What can hang from each mark:
q420: q47
q240: q166 q420 q593
q801: q166 q420 q593
q593: q47 q240
q808: q880
q880: q166 q420 q593 q808
q166: q47 q880

Each row was made from one small tree. The marks that hang from a mark follow it in brackets, in the order of their numbers. Every link used is in the known rows. Write each row's tree.
Known rows:
q166[q880[q593]]: [  9  -4 -26 -30 -28   4   6   3   3  -1  -1 -14 -16  -3  31 -23  14  -5
  23  -3  34 -14 -17  21 -11   0  -1   0  15  12 -21   0 -16   2  -5   1
  18 -12]
q880[q420 q593 q808]: [ 11 -32 -10   2 -10 -11   6   3 -21  12   4 -13  -2  -9  33 -33   5  -8
  19 -11   8 -25  -2  20   7 -12  -5   8  -3 -14  -9   7 -18  -7   1  -1
  15 -15]
q880[q808]: [ 12  -5 -10 -18   5 -14   4 -19 -11   6  25 -10  -3 -31  28 -11 -10  -6
  16   0   1 -17 -18   9  -6   1 -15  24  -5   5 -19   8  -9   8  -8   8
 -16 -16]
q880[q166[q47] q420 q808]: [ -2 -11  17 -10  10  -9   4   3 -16  -4  30   5  49  -6  -2  21 -21   9
  -9  -3  11 -22  -7   6   8  13 -20 -10   1 -33  -8  12 -12 -10 -29  43
 -25   2]
q166[q47]: [ -7   6  -8 -26 -21   3   6  15 -15  -2  26  13  27 -13  14  12 -13   1
  -3  16 -10   2 -21   2  -3  14 -15 -19  13  14   3  14   6  -1 -23  15
 -14  16]
q166[q47 q880[q420 q593[q240]]]: [  6 -13 -18   9 -30 -10 -17  34 -18  10  -7 -15   2  24  15 -12   7  -1
   5 -11  20 -25 -11  26  32  15   2 -37  13 -20  14   6 -19  -5 -10  10
  20  20]
q801[q593[q240[q166]]]: [  5  11  -8 -31  -2  -8  20   2 -13 -16 -15 -31 -10 -42  16  -8   2 -11
   0   7 -14  -3 -26  12  20   5  26 -21  15  21  24   0  11  13   1 -11
 -13   8]
q808[q880[q166 q420]]: [ -7 -21  17  -9  10 -10  40  -2 -35   0   3  25  33   1   9  -4  29  19
 -17   4  25 -13 -14   2  -4  38 -17 -19  12  -7 -10  22  -3  -8 -12  51
 -23  17]
q880[q166[q47] q593[q240]]: [ -8   3 -16 -34 -20  -6 -21  36 -13 -21 -28  13  14  14  -9   6  -6   3
 -13  -1   4  -2  -6  15  16   3  -7 -16   5  -7  12   3 -20  15 -21  32
 -15  48]
q880[q166[q47]]: [-12  12   7 -42  -7   7   6  11  -8 -18  15  19  43  -8  -7  28 -14  12
 -15  10   8   0 -14  -3  -6  17 -16 -20  13   1  -4  10  -2  -1 -34  39
 -31  27]
q593[q240]: [ 14   1 -18  -8 -12 -19  -1   6 -24   4  -3  -2 -12 -20  15 -11   2  -2
 -10  -3  -4 -10 -17   9  11  18  -5  -3   0  20   5   9  -5  14   6   0
 -15  20]
q240[q166 q420 q593[q47]]: [ 26   7  -4 -52 -24 -13  -7   7 -22   5  -2  10  -5 -46  30  -6  24 -13
 -38  29   8  14  -6  -5  -5  -9   9  -5   7   2   3  18  28  -4   8   2
   2  13]
q240[q166[q880] q420 q593[q47]]: [ 34  12  -7 -50 -26  -9 -11  -5  -5  10   9  -6 -10 -36  33   2  30 -15
 -26  23  36   4 -11   2  -5  -3  10  -7  12  -6 -11  13  20  -6   6   9
  10  -4]
q166[q880[q420 q593[q240] q808]]: [ 27 -26 -19  21 -10 -28 -15   3 -12  19  -6 -35 -23   5  32 -31  11 -11
  21 -25  33 -40  -6  33  27   2   3   8  -5 -28 -10   2 -32   4   5   5
  18 -13]
q593[q47 q240[q166[q880] q420]]: [ 35  -7  -9 -30 -11 -22 -11  -8   3  10   3  -4 -29 -19  26  -5   6 -24
 -28  14  46  -4  -9   9  23  -8  10 -25   6  10   3   6  19  10  16   4
 -13  23]
q801[q166 q593]: [  3  -9 -22 -30  -3  14  21  -9 -23  -4  25   9  -7 -21  25 -12  19  11
  12   6 -16  -4 -24  -2  -8  15  16   1  34  36 -20  26  -6  14  -7   4
 -10  -2]
q801[q593[q47 q240]]: [  7 -18  -1 -22 -27   9 -10   0 -20 -11   9  -4  -1 -29  36 -20  30  -9
   8   7 -24  17 -10   5  12  -7  31  -3  26  30  25  18  -1  31  -2  -8
 -25  26]
q593[q47 q240[q166[q880[q420]]]]: [ 31 -16   9  -7 -10 -20   4  -9  -7   9  19 -33 -13  -4  18  -7  19 -12
 -23  11  46  -4  -8  -6  21  15  18 -39  26  -4  23  11   5  -7  18  -9
   3  14]
q801[q166[q880] q420 q593[q47]]: [ 31 -21  -3 -44 -27  37   4 -19  -1  -7  41  10 -13   1  54   5  66   4
  28  15  40   5 -21  11  -2  -6  11   8  59  43 -12  32 -22  17  -2   1
 -14 -15]
q240[q166[q880[q808]] q593]: [ 22  33 -15 -32   5 -21  -3 -16   6   2  14 -55  -5 -40  21   9   5  -9
   5  14  29 -19 -25   6 -11  10  -1  22   2 -26 -22   5  -5  -8  -6  16
  13 -45]
q880[q593]: [  4  -8 -23 -31 -30   2  12  11 -12  -2 -10   2 -13  -8  26 -27  11  -6
  16   1   3  -3 -11  13  -8  -7  -5   0   9  20  -5   5  -8   3   0  -8
  11   7]
q801[q593[q47 q240[q420]]]: [ 17 -25  -6 -27 -25   2 -16   4 -26   3  -2  25 -10 -38  41 -23  24 -18
  -5   0 -18   5  -7  24  26 -18  26  -9   8  28  13  18  11  29   1  -5
 -28  33]
q240[q593]: [ 13  21 -15 -27 -23  -7   0  10 -30   5   1  -4   6 -39  21  -6  29   7
  -7   6 -16  -4 -17   1 -16  19   0  18   6   2  -7  18  -6  -2  -4   7
   8 -10]
q593[q47]: [ 20 -17   3 -36 -27   6   4  -9 -14   0  31  12   3 -17  30 -12  20  -3
  -4  19   8  18  -6 -12 -16  -2  -2  -1  25  31   4  19   3  11   2  -1
 -15  19]
q166[q47 q880[q420 q593 q808]]: [  2 -20 -11   1 -18  -7 -11  13  -3  11  22 -22  12  13  29 -11  -5  -6
  26  -8  22 -31 -12  26  15  -3  -9 -11   8 -34 -12   5 -19 -12 -24  20
  20 -18]
q880[q420 q593[q240[q166]]]: [ 15 -15 -12  -5 -12 -25  14  23 -26   5 -31 -27 -16  -4  12 -27   4 -13
 -17   2  15 -14  -4  13  28   3  11 -33   7  -6  28   0   1 -11  19 -20
  23  22]
q593[q47 q240]: [ 22 -15  -4 -18 -23 -10 -14  -3 -21   0  12   6  -9 -13  27 -17  21  -9
 -12  12  -1  13  -3  -2   5   3   3  -1  15  26  18  18  -5  21  11  -3
 -21  36]
q880[q166 q420[q47] q808]: [ 10  -6  19   8  22  -3  31 -19  -7   4  31   8   5 -15   9  13  21  19
   4 -17  35 -13   2  -5  -1  17 -12  25  -6 -12 -32   3  -1  -7  11  26
  -6  -7]
q880[q166[q47] q593 q808]: [-11  -2  -6 -39  -7   1 -19  12   3 -20   3   6  27   3   5  10 -20   0
  10   4   8  -8  -5  14   0 -13 -19   8   0 -20 -16   3 -20  11 -36  45
 -16  14]

Write each row's tree:
[ 16  20 -10 -25   5   0  35 -10  16  12  16   7 -35 -26  22  10  16  -3
  -3   4  63  -6 -16   5   6   6  -6  -4  -2  19 -32 -10  40  -9  24   9
   9  -8] => q240[q166[q880] q420[q47]]
[ -5 -27   4 -47 -20   9  13  -1 -11 -18 -10  31  14  14  27 -21  46   4
  -4  25  25  23   4   2 -18  -6  -8   3  25  12  -3  23  -9  16 -12  47
 -19  41] => q808[q880[q166 q593[q47]]]
[  8  -8  -9   8 -24  10  31  11  -1  17  12  -3 -24   9  33 -18  48   9
  26 -16  50  -9  -2   9  -1  15   4  -1  14   7 -22  -2   0 -18  22  -4
  42 -10] => q166[q880[q420[q47] q593]]
[ 16  34 -14 -30  -8  -5  21  11 -15   9 -10  14 -23 -48  18   5  33   0
 -22  11  15   8 -10  -3   1   7   0  13 -10   7 -20   3  41 -14  26   4
  19  -4] => q240[q166 q420[q47] q593]
[ 21   5 -21 -26   4 -32   7   8 -18   9 -22   3 -26 -32  11  -6 -15 -18
 -35   2  16 -20 -18  16  30  -3  -1 -23 -13  10   7   0  21   4  16   0
 -15  25] => q593[q240[q166 q420]]
[ 14 -20 -15  33  -5 -14   4   7 -19  17  -7  -7 -33  -1  30 -29  32  -4
  18 -22  12 -14   7  17  29   1  -1  27 -13  -9  -7   0  -9   4  29  -5
  25   6] => q880[q420[q47] q593[q240] q808]
[ 14 -18  15 -47 -38  34   8  -3 -16 -17  17  11   8 -30  56  -2  53  -6
  23  11   9  16 -17  19   1 -31   9   8  42  47  22  21  -9  14  -2 -15
 -27   0] => q801[q420 q593[q47]]
[ 23  20 -18  -8   8 -16  20  -2  10  14  -3   0 -50 -20  17   8  15  -8
 -12  -4  57 -11 -13  13  29  12   1  -5  -9  14 -19  -9  33   3  34   7
   5   9] => q593[q240[q166[q880] q420[q47]]]
[ 15  16 -16  -7   5 -17  22   6  -8   8 -16  17 -46 -31  14   2  12 -10
 -25   1  26   0  -8   5  29   4  -2  -3 -16  23  -5  -6  40   3  36  -3
  -1  27] => q593[q240[q166 q420[q47]]]
[-26 -16  18 -11   3  -3  25  17 -35  -6  10  31  59  12   2  15  11  19
 -21  14  13  -9 -15   2   6  38 -23 -36  17 -17   2  26   1 -13 -33  67
 -27  30] => q808[q880[q166[q47] q420]]
[ -5 -20   7 -17  -4  -7  -7  18 -12  -6   4   3  37  10   5   5 -15   4
   2  -6  11 -20   1  15   8  -6 -13 -11   2 -34  -9   7 -21 -10 -28  36
  -6   9] => q880[q166[q47] q420 q593 q808]
[  5  11 -17 -26  -5 -25  -9  27 -18   3 -16  12   0 -22   5  11 -33 -17
 -36  14   2 -10 -19  14  41   2 -10 -42  -7   2  17   3  29   2  -2  17
 -19  39] => q593[q240[q166[q47] q420]]
[ 17 -19  17  -8  18 -16  16 -16 -17   0  21  -2  26 -17   7   4  -1   9
  -7 -12  23 -28  -7   5  -2  10 -14   5  -2 -22 -21   9 -17  -5  -8  27
 -21 -10] => q880[q166 q420 q808]
[  1   4 -31 -15 -32  -6 -24  30  -1  -3 -10 -12  -7  14  17  -8   0  -6
  10  -2  16 -12 -17  26  23   6  -2 -17  10  -4   8   3 -18   9 -17  17
  10  22] => q166[q47 q880[q593[q240]]]
[ 15 -12 -14 -36 -13  29  20  -4 -23  -9  13  17  -8 -12  41   7  44  10
  22   4   9  -8 -28  16   4  -1   1   7  42  47  -9  27 -19  11   0  -6
 -15 -14] => q801[q166 q420 q593]
[-11 -37 -11   0 -15  -6  32  14 -40  14 -13  15   3  10  36 -42  37   1
   7   4  10 -14  -8  18   3  12 -10 -19  12   3   1  20  -4  -9  -4  20
  15  11] => q808[q880[q420 q593]]
[ -3   1 -30 -32 -20 -19 -14  41 -13  -2 -40  10 -12  -7   9  -7 -24 -24
 -28   9   5  -9  -9  27  41 -16  -3 -39  -7  -1  20  -2  18   1  -3  10
   3  45] => q880[q593[q240[q166[q47] q420]]]
[ -8   9 -13 -34 -11  -8  -1  27 -17  -8 -19   3   7 -38  15   7 -23 -18
 -15   9 -20 -11 -26  27  45  -7  16 -45   3   9  26   4  30   9 -14   9
 -23  29] => q801[q593[q240[q166[q47] q420]]]
[ -8 -32  -8 -32 -33   8  10   5 -21  -2   0  21  -2   9  49 -40  48  -7
  12  30  10  22  -2   4 -12  -9  -6   4  25  25   4  26  -1  14  -7  23
  -2  32] => q808[q880[q593[q47]]]
[ 15 -16 -10  17  -6   2  18  -7   6  20  23 -18 -31   3  38 -21  37   0
  39 -21  49 -19   0  18   3   1  -4  25   1 -11 -35  -4  -8 -10  16   5
  35 -30] => q166[q880[q420[q47] q593 q808]]
[ -6  11 -23 -30 -23 -16 -11  36  -9 -14 -30 -18  -2   2   3  -4 -17 -16
 -14  19  -4   4 -12  11  27  -4  -1 -35  10   4  33  -1   6   4  -6   3
   8  38] => q880[q593[q240[q166[q47]]]]
[ 29 -10  -5 -32 -12 -23  -9   1 -15   6  -7   9 -23 -26  25  -9   0 -24
 -40  18  18   7  -5   3  26 -14   7 -23   3  19  17   9  27  11  19  -4
 -20  40] => q593[q47 q240[q166 q420]]
[ 20 -38   1 -17 -40   6   2   3  -9  11  19  -7  -5  13  43 -31  37  -6
   9   1  41   0   3   6  -6  -4  13 -21  31   1  -1  12 -16  -8   7  -7
  23   2] => q166[q880[q420 q593[q47]]]
[  3  26 -14 -21  -6 -17  -2  14   7  -6   8 -34   2  -7   0  20 -21 -10
 -15  18  25 -10 -28   5  25  22  -5 -37  14  -2  16  -2   7  -1 -11  16
  -6  13] => q593[q240[q166[q47 q880]]]
[  9  -9   0   7 -12  -2  18  21 -18  -2 -24  14 -14  11   4  -8  41  16
  -9 -20  31  -5   9   7  17  18   6   3  -1  -3  -4  -1  -8  -2  24  10
  14  33] => q880[q166 q420[q47] q593[q240]]
[-24 -23   6 -17 -11   1  23  30 -30  -8 -17  31  46  28   8  -4  18  13
  -9   9  13  -7  -6  12   7  18 -18 -34  18 -22   4  21  -8 -11 -31  59
  -7  38] => q808[q880[q166[q47] q420 q593]]
[ -3 -13  -3 -11 -20  -9 -10  39 -26  -8 -26  10  27  19  -7   1  -2   6
 -21 -10   3 -15  -1  16  27  12   1 -34   8 -21  18   6 -19  -3 -19  27
  -4  46] => q880[q166[q47] q420 q593[q240]]
[  5 -10   2   5  -3 -12  -5   0  -5  16  48 -19  24  -4  22   8 -12  -2
  14  -2  23 -31 -20  15  14  17 -16 -17   9 -30 -12  10 -12 -13 -26  27
  -3 -22] => q166[q47 q880[q420 q808]]
[ -5  -5 -26 -20  -6 -23  17  12 -19  -7 -44 -14 -22   3  19 -30  20 -13
  -6  20  11  -1 -16  16  20   7  -4 -13   8   9  21   8   7  11   7  18
   3  31] => q808[q880[q593[q240[q166]]]]
[ -3   9 -11 -42  -8 -10  13  17 -10   2   3  18  11 -24   9  15 -33 -12
 -28  21   7  -4 -20   9  18  -5 -15 -37   0   7   4   5  35 -11 -14  17
 -15  21] => q240[q166[q47] q420]
[ -7 -10 -17 -20  -1 -14   8  12 -23 -16 -43  16  -1  16  10 -20  29   6
  -8   0  15  -5  -8  19   7  13 -13   3   2   1   0  12 -17  21  -8  49
 -18  41] => q808[q880[q166 q593[q240]]]
[ 18 -18 -25   9  -9  15  29   2  -8  21  27  11 -43  30  28 -13  53  18
  17 -10  54 -11  -1  -3  -2  30   4   5  26  14 -43  15  -8 -13  27   4
  46  -8] => q801[q166[q880[q420[q47] q593]]]
[  6   0 -28  -7 -15 -17 -39  15   5   0   0 -26  -9  10  21  -9 -14 -13
  25  -7  13 -24 -15  33  26  -7  -9   9  -1 -20  -5   1 -26  16 -20  29
   2   3] => q166[q47 q880[q593[q240] q808]]
[  2  11 -18 -36  -8  -8  -7   5  25 -10  12 -40  -1  -2  18   5 -26 -17
  20  18  32 -14 -17  16   9 -17 -12 -11  12 -18  -8  -5  -2  -6 -23  22
  12 -15] => q240[q166[q47 q880[q593 q808]]]
[  5  43 -12 -43 -21  -5  -4  20   1  -6  13 -34  21 -23   6  25   5  -1
 -12  26  16  -2 -27  -3  -4  27  -1 -22  19 -19   2   8  10 -18 -19  24
  13 -14] => q240[q166[q47 q880] q593]
[ 13 -20 -12  -6 -30  -1  17   9 -14  14   5 -16  -8   6  31 -26  22   0
  16 -10  38 -25 -11  21   1   9   5 -22  17  -3 -12   2 -16 -16   1  -6
  29 -11] => q166[q880[q420 q593]]
[-15 -19   8   2  -1  10  49  10 -19  -2 -12  33   2  19  16 -15  62  22
   4  -1  39   1   2   4  -4  22 -11   4  10   0 -18  12   4 -10  11  43
  10  25] => q808[q880[q166 q420[q47] q593]]
